Every row comes from one small tree of marks. The marks that hang from a mark follow it in brackets, in the order of their numbers. Every link used is in the known rows. Which tree was each row made from?
Known rows
Z337{Z39 Z76 Z82{Z212{Z861}}}: [ 22  13 -11  13   5 -28  19  13 -16  16   1  -7  -2   7 -15   7   5  -5
  -5  24   0   7  25   4  -4  22  32 -19  11   9  17  -3   8   7  -1  12
  15  -1 -36   9 -24  -5  15  -1  17  32 -40  37  16  12   1  14 -12   6]
Z212{Z675}: [ -8  14  15  -3  -9  -2 -18   1  20  -9  10  -1   6  -6   0 -12 -10  -7
   2   8   2   2  -1  -5  14 -13  -1   2 -24  -6  -6  -9  -1  14  -5   3
 -22   0  24   4  17  11 -11 -14  -7  -2  20 -25   3  -5  -3  -1  14   4]
Z861{Z171{Z82{Z184 Z337{Z76}}}}: [ -2  -3  -9  13  16 -21   2  14  -4 -13  12  23  -7  14  -3   6  10 -24
  -9  16   3 -10 -25  30 -19  16   1  -7  -3   6  -2  -8   2   1   6   4
  26 -21 -15  10  25  -2  15  25 -31 -14  46  16   8 -33   9 -16 -10  -5]
Z475{Z350}: [ -3   4   8   0  -4   2   4  -6   8   5  -5   5   4  -4  -5  -4 -12  -2
 -10  -5  -6  -5  10  16   7 -38  -9   1  -9  -6   2  -4   4   7 -20  -7
   1  13  27  -9  -5  -6 -12 -36  -3  -7  -3  -8   8  -1  -5   1 -12   3]
Z39{Z470{Z76{Z337{Z861{Z184}}}}}: [  6 -27  13  -6   0  -4   5 -19  -9  -4  -7  -8  23   0  21  -8  -7  12
  18 -34  -4  30  -8 -26   6  -2  12 -10  23  -6 -35  28 -13 -26   4   3
  -3  -1  11 -12  -3  -3   1   1  14 -28 -20 -39 -26  15  20  -4  17   5]
Z76{Z337{Z39 Z82 Z861}}: [ 23 -10  -2   5  -2   4  21  11 -11  22 -13  -4   1   4 -23  22  -5  29
   5 -20 -10  10  -8 -21   7 -14   1  23  16   5  13   7   0  -6   4 -21
 -23  -8 -33  11 -23   6  -6  -4  16  11 -44  19 -19  -8   2  17   7  -4]
Z76{Z337}: [-13   1  -2 -18  -8  22  -2  10   9  -6   5   9  -2   5   2   2  -6  15
  -8 -26   1  -8  -9 -12  11 -14  -5  16  -4  -6  -5   5  10  -1   0 -16
 -16  -7  16  -6  -5  -9   2   0   3  -8  -5 -20  -9  -5  -1  -1   3   9]
Z76{Z337{Z39}}: [  5  -1 -10   0 -12  25  13  15  -9  14  -7   5  -2   2 -13   6  -4  18
 -11 -14  -4  -9   1 -14   0 -10   0  15   2   1   2   7   6   0  -2 -19
 -16  -1  -8  -3 -16 -11   1   3  -1  -2 -18 -20 -13 -17   3   8   5   0]
Z76{Z337{Z861}}: [  2  -6   3  -8  -2   5   7  14   4 -12  -1   5  -2   3   3  11  -9  25
  10 -30  -7   5 -13 -31  25 -17 -11  11  17  -7   1   8   3  -6   4 -17
 -18 -10   3  -3 -11 -10   2  -2   6  -5  -3  -2 -18  -3   3  -3   6   6]
Z475{Z675}: [ 18   9   4   0   0   2   8 -12   8 -13  -6  -4  -6  -3   6   2 -16  -4
  -6  -1   1  -3   2  16   6 -17 -19   1 -14  -7 -17  -2   6  10 -17  -5
  -5   1  18 -14   2  -6   5 -13 -11  -5 -13 -11  16  10 -17   3  -7   7]
Z184{Z861{Z171{Z82{Z337}}}}: [-19 -14  -3  -6   9   2 -13   5  18 -25  10   9  -3   9  -3  -5  -5   9
   8   7 -11 -16 -19  -6 -15  22 -29  11   5   6 -10 -19 -22   4  19   5
  -4  -5  -4  -5  26  10  -9   1 -16 -10  48  32   9 -11  -3 -18   2   1]
Z470{Z39 Z76}: [-13   0  -2  -6   4   7 -17 -30   5 -10  -6 -22 -19  -7  14   4 -13  13
 -16 -12 -13  -7  19 -17  -9   4 -16 -20   1 -26 -49   2  -8  -5 -20  15
 -19  -4   2  13   5  -5 -11  11   1   8  -2 -47  -1  24   4  -2  11 -14]
Z861{Z171}: [-19   6  19 -26  -6  -2  -9   0   8 -16   2   2  -4  13  -6   0 -14  -9
   6   1  -7   2   3   4   6  -8 -17  -9 -14 -10 -18 -11 -13  -6  -6  -1
 -12  -2  10  -6  14   3  -3  -4 -10  -5  12 -11   7  16  10 -14  -2  -5]
Z675{Z475{Z350}}: [ -1  -6   7   4  -2   5  -8  -6  22   6   3   1  -7  -2  -4  -1  -6   1
 -13   3  -4   4  10  20  13 -42 -17  -1  -4  24  19 -17  11   5 -20 -10
 -16  12  30 -13  -1 -13  -8 -39  10  -8  10  -5  16  -9  -8  -2 -22   3]
Z76{Z337{Z39 Z861}}: [ 21  -9  -6   8  -2   6  20  12 -13  11 -13   3  -3   0  -9  11  -3  26
  12 -20 -10   2  -3 -34  14 -12  -8  13  22   2   5  10   3  -3   0 -25
 -20  -8 -22  -2 -18 -16  -1  -3   7  -1 -18   0 -21 -11   5  11   6   3]
Z82{Z184 Z212 Z337{Z39 Z76}}: [ 21  -1 -21  38  21   1  22   3 -25  12  -9  15   2   6  -4   0  20  -9
 -17  13  14 -10   9  28 -28  -8  27 -19   6  15  41  -1  18  20   4   5
  43   0 -25   3  -4 -12  24  23 -11  13   9   2   1 -10  -1   6  -7   3]
Z337{Z39}: [  4   0  -7  10  -9   8   4   2  -7  15 -12  -6  -3  -5 -11  -2  -7   2
 -15   5  -5  -7  13  -4  -4  -7  -5  -4 -13  -2   1  -3  -3  12 -13  -2
 -12   4   0  -3  -6 -14   0 -12   4   0 -11 -13   3  -7   2   8  -4  -1]
Z82{Z184}: [ -7   7  -4  -3  -9  12  -5  -4  11   3  -3   6   0  -1   0   2   8  -9
 -13  -4   7  -3  -7  37  11 -16  -5 -10 -23  -5   8  -1  13   5 -11   4
   2   1  16  -3  11  -8   5   1  -1  -5  20   3   2  -9  -8   0  -9   0]
Z76{Z337{Z82{Z212{Z350}} Z861}}: [  7   9   8 -16   6  -8   9  22   5  -7  13   1  -5  -5   6  16  14  23
  37 -25   7  22  -7 -51  26  -9  13  27  31   2  30   5   4 -16  12 -21
   3   3 -12  15 -24  14  -3  -3  20  27 -36  31 -10  24 -12   4   5   3]
Z212{Z82{Z337{Z39}} Z350 Z675}: [  0   9  -6  56  27 -10  -2  20   5   5  24  -5  -5 -19  -4 -12  19  15
  26  30  13 -14 -16 -25   0   3  29  31 -11   8  25 -10 -20  16  17  19
   1  14  -3  32   7   7   4 -27  -5   2  14 -26  15 -16   0  18  19 -13]
Z470{Z76}: [-13  -6   6   3  -3   3 -28  -8   7  -9  -7 -23  -9  -3  15 -10 -14  -2
 -12 -11  -4  -7   8 -11  -5  -5 -17  -9  -5 -15 -30   3 -18  -8 -15   5
  -3  -2  15  -4   4  -7  -5 -12   1  -4  -1 -37   2  31   7 -11  -3   0]
Z337{Z39 Z76 Z82{Z212{Z675}}}: [ 29  23   4  13   6 -24  12   2  -7  17   4   0   6  -2 -23  -2   9 -13
  -8  11  11  17  31   2 -16  -2  36  -6  -1  16  18 -10   5  21  -3  -7
   3   1 -30  16   5  19   2  -2   5  27 -27   2   2   6  -2  14   8  -1]
Z171{Z82{Z212{Z350}} Z861{Z184}}: [ -8   4  14 -19  -8  -6  -9  19  -5 -24  10 -10   9 -16  33 -11  25 -26
  34  15   4   7  19 -29   0  36  17  -1  -2   3  11 -13  13  -4  17  -8
   9  10  36   1   6 -14 -20   2  12  16  -6  26  10   8   1 -13  -9  14]
Z675{Z475}: [ -6  -7  -3  -3  -8   8 -22  -2  23  -9   7  -3 -13  -1   3  -2  -6  -1
 -14   5  -1   5   2   0  14 -13 -17  -4 -18  21   7 -15   5   7  -9  -7
 -26  -5  21 -13   2 -13   0 -14  22  -1  15 -18  15  -6  -1  -7 -14   5]
Z39{Z470{Z76{Z337{Z861}}}}: [  0 -11  10   1  -3 -14  -7 -23  -5  -1  -1 -13   1  -2  14  -6 -15  15
   7 -37   2  22 -16 -36  14  -4 -25  -1  33 -12 -29  27 -14 -18   0  -6
  -4 -10   7 -11  -9   9   6  -6   6 -23 -14 -33 -22  14   4  -3  17   3]
Z39{Z470{Z76{Z337}}}: [-15  -5   4 -12 -10   3 -22 -26  -2   4   3  -9   1   1  12 -15 -12   3
 -16 -28   6   8  -8 -12  -2   1 -15   5  15  -8 -31  27  -6 -15  -5  -4
  -4  -3  15 -14  -4  11   8  -5   1 -27 -14 -52 -15  12   4  -3  13   2]
Z212{Z861{Z171}}: [-19  12  17 -26 -10 -12   0  12   9 -19   5  -3  -3  15   3   1 -17  -6
  16  23 -10  -7 -11   2  25  17 -13 -16 -11  -7 -19  -5 -13 -14   5  26
  -7   0   6  -6  -1  -1  -6 -11  -9   2  19  12  17  14   8 -13  -6  -6]
Z212{Z350}: [-16  12  -3  -2  -4  -9 -10  24  16  -7   6   0 -13 -11  11  -7  -1   2
  10  -4   2   5  -7 -27  11 -10  -6   4   2  -2  -5  -6 -16  -4  -5   6
   2   6  29   3   5 -16   0 -31   7   1  -1 -12  11   7  -5  -2  -7   1]
Z39{Z470{Z76{Z337{Z82}}}}: [-12  -7   4 -17  -9   1 -21 -30   5  13   4 -16   0   4  -6  -2 -13   6
 -23 -28   5  14  -8   1  -8   2  -6  18   8  -7 -24  24 -13 -19  -4  -2
  -6  -5   6  -4  -7  30   2  -4  11 -20 -39 -29 -16  18   1   4  11  -4]
Z82{Z337}: [-11 -18  -4  16  10  10 -14  -3  10 -15  -1   3  -5   4   2  -2 -20   5
  -8   2   0 -13 -17   2  -5 -10  -8   4 -18  -7  17  -7 -10   9   2  14
   5  -3  20  -5   4  -6   3   5  -7  -4  17 -19   3  -4  -3  -7  -3   4]
Z475{Z350 Z675}: [ 21   9  10   5   6  -1  22 -17   6   3 -11   2   1  -3  -1  -1 -18  -5
 -10  -1   0  -4  12  32   0 -42 -18   6   0  -9 -10  -4  11   6 -25 -12
   5  21  24 -17  -6  -3  -5 -40 -20  -7 -21   0  17  10 -19  10 -18   4]
Z184{Z861{Z171{Z82}}}: [-19   5   4 -24  -5  -2 -12   7  24 -17   9   6  -5   3  -5 -10   4   3
   5  -4 -12  -3  -1 -11   2  20 -29   3   8   1 -31 -18 -18  -1   5 -12
 -19  -5   2  -9  31   4 -11 -11  -3  -6  34  29  12  -2   0 -15   0   1]
Z76{Z337{Z39 Z82{Z212{Z675}}}}: [ 16  17   6 -11  -8  16   2   0  -6  16   5  -2  14   2 -18   6   6   3
   2   1   7   4  20  -4   0  -6  32  28  -4  12  23   1  17  11   5 -22
 -19   4 -32  18 -10  41 -13  11   2  29 -28   2 -15   5  -7  14  18   0]

Which tree is each row?
[ 21   8 -18  20  -7 -34  23 -14 -14  48  -9  10   4   0 -32   4  16 -21
 -35   1  16  24  -1  52 -20  -1  12 -20   1  18   8   8  -1   8 -10  -1
  19   2 -16  -4   4   6  32  -5  12 -12 -26   8   0 -33  -5  28  -2  -4]	Z337{Z39{Z470} Z76 Z82{Z184}}
[-11 -10  10 -30  -6  -2   4  10   0 -21   8   8  15   9   4  -3  -6 -26
  20  12 -13   2   7   5  -6  23  16  -8 -26   2 -35 -10  -7 -14   1  -1
 -15  -3  10   2  30  -1 -16  11  -3  -8   9   6   8  -7  19 -17  -6  -2]	Z861{Z171{Z82} Z184}
[  7 -14 -24  35  14  22   6   5   8  19 -19   8   1  -2 -12  -5  18  22
 -21   8   2 -22 -17  38 -18 -13 -13   3   8  12  27  -4 -12  17  19  16
  12  13 -16  -8  13 -10   4   0  -7  -2  35  21  -1 -18  -6   8  -3   1]	Z82{Z184{Z861} Z337{Z39}}
[  7  -9  -5   6  -3  18  -6  -3 -11  24 -14 -24  -9   7 -15  11  -5  20
 -24 -17  -5  -4   6  -7 -20  -7   3  21  14   3 -12  14 -11 -20   0  -8
 -19  -2 -35  10 -19  15  -9  -2  10   6 -55 -20 -20  17  13   9   6 -10]	Z470{Z76{Z337{Z39 Z82}}}
[  1 -26  -9  39   6  -4 -12 -31 -17  18 -16 -19  -2  -4   1 -19 -23  -6
 -23   5   3  -4  -2  -1 -29   8 -13  -5   2   0  -7  13 -26   1  -3  25
  16   4  -2 -13  -8   8   8 -11  -7 -23  -9 -44  -5   7   9   0   5  -7]	Z82{Z337{Z39{Z470{Z76}}}}
[ 33  -5  -7  31   9 -35  26  10 -15  12 -14   5 -10  -2 -12   4   0   9
   2  -7  -6  15  13 -28   3 -10  -4 -20  27   4  -4  -3 -10  13  -8  -8
   1 -12 -23  -2  -7 -34  17 -19   2   1 -19  -4  -1 -14   8  10  -4   3]	Z337{Z39 Z76 Z861}
[  1 -11   9   3   4   0 -10  -2   0 -12  -7 -16 -10   3  19   4  -9  27
   7 -35  -5   3  -8 -40  14 -13 -19   7  36 -11 -25  16  -8 -19   0  -9
 -13 -10  -9   1 -11  -7  -5   2   2  -4 -14 -27 -19  22  13 -10   8   3]	Z470{Z76{Z337{Z861}}}
[-12  27   4 -14 -15  -6 -20  17  -3  -5  10  -6  -5 -15  27  -4  40 -31
  15  17  18  -7   0  -2  12  30 -12   5  -1  -2  27  -9  28   0  11 -13
  21   5  22   7   1  -4 -12   8  -3  19  19  47   6  -3 -18 -11 -10   6]	Z171{Z82{Z184 Z212{Z350}} Z861}
[-13   1  -2 -18   2  26  -9 -17   2  -9  -2 -13 -18   1  13   8  -7  33
 -18 -27 -12 -11   6 -25  -4  -2 -11   1  15 -23 -53  15   4 -14  -9  -3
 -22 -10  -7  16  -4  -2 -11  21  -2   5  -7 -55 -18  17   5   0  14 -11]	Z470{Z39 Z76{Z337}}
[ 11  -9 -11  22  16   0  -3  -3  -8 -14   3  13   2 -10  17   9  11 -15
  20   4   8  -4  -9   3   6  18   1   3  -5   1  42  -8  25  11   0  -7
  20 -10 -17  10  -3   6  -2  34  -5  11  34  52   0 -10 -16 -13  -4   7]	Z171{Z82{Z184 Z212 Z337{Z861}}}
[  9  10   1  -6   8 -18   1  -6   0  -5   9   2   0   5  -8   1   6  -9
 -11  -7   8  19  26   8  -9  -6  22 -11  -2   1  13  -9   3  12  -4 -13
  14  -9  -6   3  -1   6  20   8  16  22 -27  11  10  20  -5   6  -7  10]	Z337{Z76 Z82{Z212}}
[-17  13   6 -36  -1   5 -14  -3  10 -24  14   8   1   1   2 -10   9  -4
  15   1  -5   2  20 -14  -3  27 -16   2  11   4 -15 -19  -6   8   8 -14
  -5   0  -8  -8  22  16  -6   6   6  14  29  43  14  21 -10 -17   4   4]	Z184{Z861{Z171{Z82{Z212}}}}
[-10  -3   1 -20   5  18 -10 -19   5  -1  -2 -17 -16   3  -3  22  -9  29
 -26 -28 -11  -1   5 -14 -10  -2  -1  10   8 -22 -41  13  -1 -19  -5  -1
 -27  -9 -21  23  -5  19 -15  24   9  12 -34 -34 -17  22   3   5  16 -19]	Z470{Z39 Z76{Z337{Z82}}}
[-17  27   1  -8  -5 -13  -2  26   9 -16  14   1 -10  -9  24  -9   7  -3
  33  21   5  -1   2 -32  29  20  11  -7   8  -5  13  -4   0  -6   1  25
  21  16  19   7 -19  -9  -4 -17   7  25   4  22  24  26 -11  -3  -8   9]	Z82{Z212{Z350 Z861}}
[  7 -12 -10  22  12  18   0 -11 -19   1  -8   0   3   0  -3  -3  -9  -1
  -7  16   2 -14  18  -3 -22  -2   9   1  -7   3  37  -6   8  19  -1   2
  17   7 -13  -3 -16   4   4  15  -4  16  -2  -2   4   6  -4   1  -4   1]	Z82{Z212 Z337{Z39}}
[  4  -7 -14  34  21 -11   6   8   5  -3  -3  19  -3  10  -2   1  10  -5
 -22   0  11  -8 -23  34 -17 -17   9 -13  -5   3  22  -1  -1  12   8  12
  32 -11   4   0  10 -19  29  15 -18 -12  29  -9   3 -25   0  -2  -9   7]	Z82{Z184 Z337{Z76}}
[ -9  -2  10 -42  -3   8   5  -2 -14 -26  13   8  19   2  11  -5   0 -33
  30  12  -8   7  30  -3  -7  28  32 -14 -21   5 -12 -15  12  -9  -2 -12
  -3  -1   2   1  19   9 -15  28   3   9   7  17  11  14  15 -17  -3   2]	Z861{Z171{Z82{Z212}} Z184}
[ -3  -7  -8  12  13  17  12   4   8  12 -14  14   2  13 -19   2  12  17
  -7  15  -3 -19 -14  39 -20 -11 -19  -3  10  12  14  -8 -18   3  23  18
  10  11 -30  -9  20   7   2   7 -22  -5  43  24  -2 -12   3  -1   1 -10]	Z82{Z184{Z861{Z171}} Z337{Z39}}
[-14  10   5 -16   3  -8  10  34   6 -20  10   1  11  -6  33 -11  13  -5
  45  23   1   9   8 -24  21  19  45 -18   0   2   7   0   5 -13  10  28
  21  22  25   1  -4 -21  -9  -8  16  23  -6  14  19  29   3  -5  -6   9]	Z82{Z212{Z350 Z861{Z184}}}
[  1 -18  23 -36   2   4  25  15  -2 -26   0  11  18  17   4  12  -5  14
  39 -20 -16  17  -8 -19  15 -13  15  -5  10  -2 -22   5  -4 -28  17 -10
 -19  -3  -4  -7   7  -4  -8  14  -4  -7   0  -2 -19   7  31 -12   8   1]	Z76{Z337{Z861{Z171 Z184}}}
[ 19  -9  -4   8 -10  -9  25  -8 -19  23  -8   6   7  -6  -9   1  -8  14
   9 -21  -4  20  -6 -30  10  -3 -10   4  21   3  -3  20   1  -1  -1 -17
 -12  -2  -7 -12 -19   0  14  -9   8 -20 -21  -7 -21 -22   2  14  12   0]	Z76{Z337{Z39{Z470} Z861}}
[  4 -12 -19  34   0   2   6 -23 -15  33 -14  10  11  -6 -14  -6  -3 -13
 -22  19  12  -5 -20  39 -17  -2  -4  -7 -16  11  25   9   2  13  -2  18
  25   9   0 -12  -4   6  20   3 -10 -24  19  -5  -5 -34  -9  14   0  -6]	Z82{Z184 Z337{Z39{Z470}}}
[-10  12   5 -10 -19   1 -18  -1   1   1  -2 -11  -1  -7   7   3  20 -29
 -12  14   4 -16  -8  29   9  22 -30   2 -21  -7   6  -7  21   5   3 -10
  -4  -9  27  -3  12  -9 -10  11  -7  -5  30  35   0 -30  -7 -10 -11   4]	Z171{Z82{Z184} Z861}
[  7  11  -5 -13 -10  14  18  14 -13  15   4  -4   4   6 -15  16   1  14
   3   8  -1  -9  13   0   5  19  25  16   6   6  20  10  22  -5   6  -3
  -3   5 -31  11 -36  12  -7  16  19  34 -40  37  -3  15  -6  16  -2  -2]	Z76{Z337{Z39 Z82{Z212{Z861}}}}
[-21  10   8 -23 -14 -15  -8  19   5 -20  14   3  -7   8   3   1 -15 -17
  20  29 -12 -12 -10  -7  16  45 -13  -4 -12  -6 -28  -8  -1 -12  -4  12
 -11 -10   3   9   5   3 -12  -5 -10  -3  26  32  19  -2   4 -18  -7  -6]	Z212{Z861{Z171{Z82}}}
[ -5 -14  13 -16 -15   0 -12   2   0 -16  -3 -15  17  -7  18  -3   4 -27
   5  10  -8  -3  10   5  -2  26   3  -5 -26  -4 -11  -9   7  -1   9  -3
 -12  -5  39  -9  17 -20 -18  11  12  -5   4  19   2 -15  10 -13  -8   9]	Z171{Z82 Z861{Z184}}
[ -3  10   7   7  12  14 -10  -8   9  -9   9  10  14  -4  12  -8  10 -17
   4  17  20  -8 -11  31   2 -12  18   3 -22   0  49  -7  21  19   8  15
  18   8   6   9   9  29  -4  24 -24  13  50  -2  -2  -1 -10  -4  13   2]	Z82{Z184 Z212{Z675} Z337}
[  8   4 -14   9 -18  -7   8 -22  -7  48 -10  -1  10  -6 -30   6   4 -20
 -28   7  11  13  -6  53  -9  -2   2  -4 -21  11  16   6   2   6 -10   3
   4  11  -5  -5  -2  23  11  -5  11 -14 -22  20  -3 -23 -12  26  -5 -10]	Z337{Z39{Z470} Z82{Z184}}
[-23   7   3   6  26   0   0   5   6 -18  22   8  -1  10   1  11  14   1
  24  43   2 -25 -35  49  18  17  15   2 -28  -5  18  -4  -4 -10  26  41
  16   1  -7  19   7   7  13  13 -16  -7  47  22  20  -3   7   0   1 -16]	Z212{Z82{Z184 Z337} Z861{Z171}}
[ 20 -10 -26  46   8 -21  19 -10 -19  31  -8  16   5   0 -15  -8   7 -15
 -29  11  14   4 -15  40 -30  -4  10 -22   2  12  20  10   0  16   3  19
  40  -3  -7 -11   5 -10  39   4 -16 -28  10 -11  -2 -44   0  16  -4   3]	Z82{Z184 Z337{Z39{Z470} Z76}}
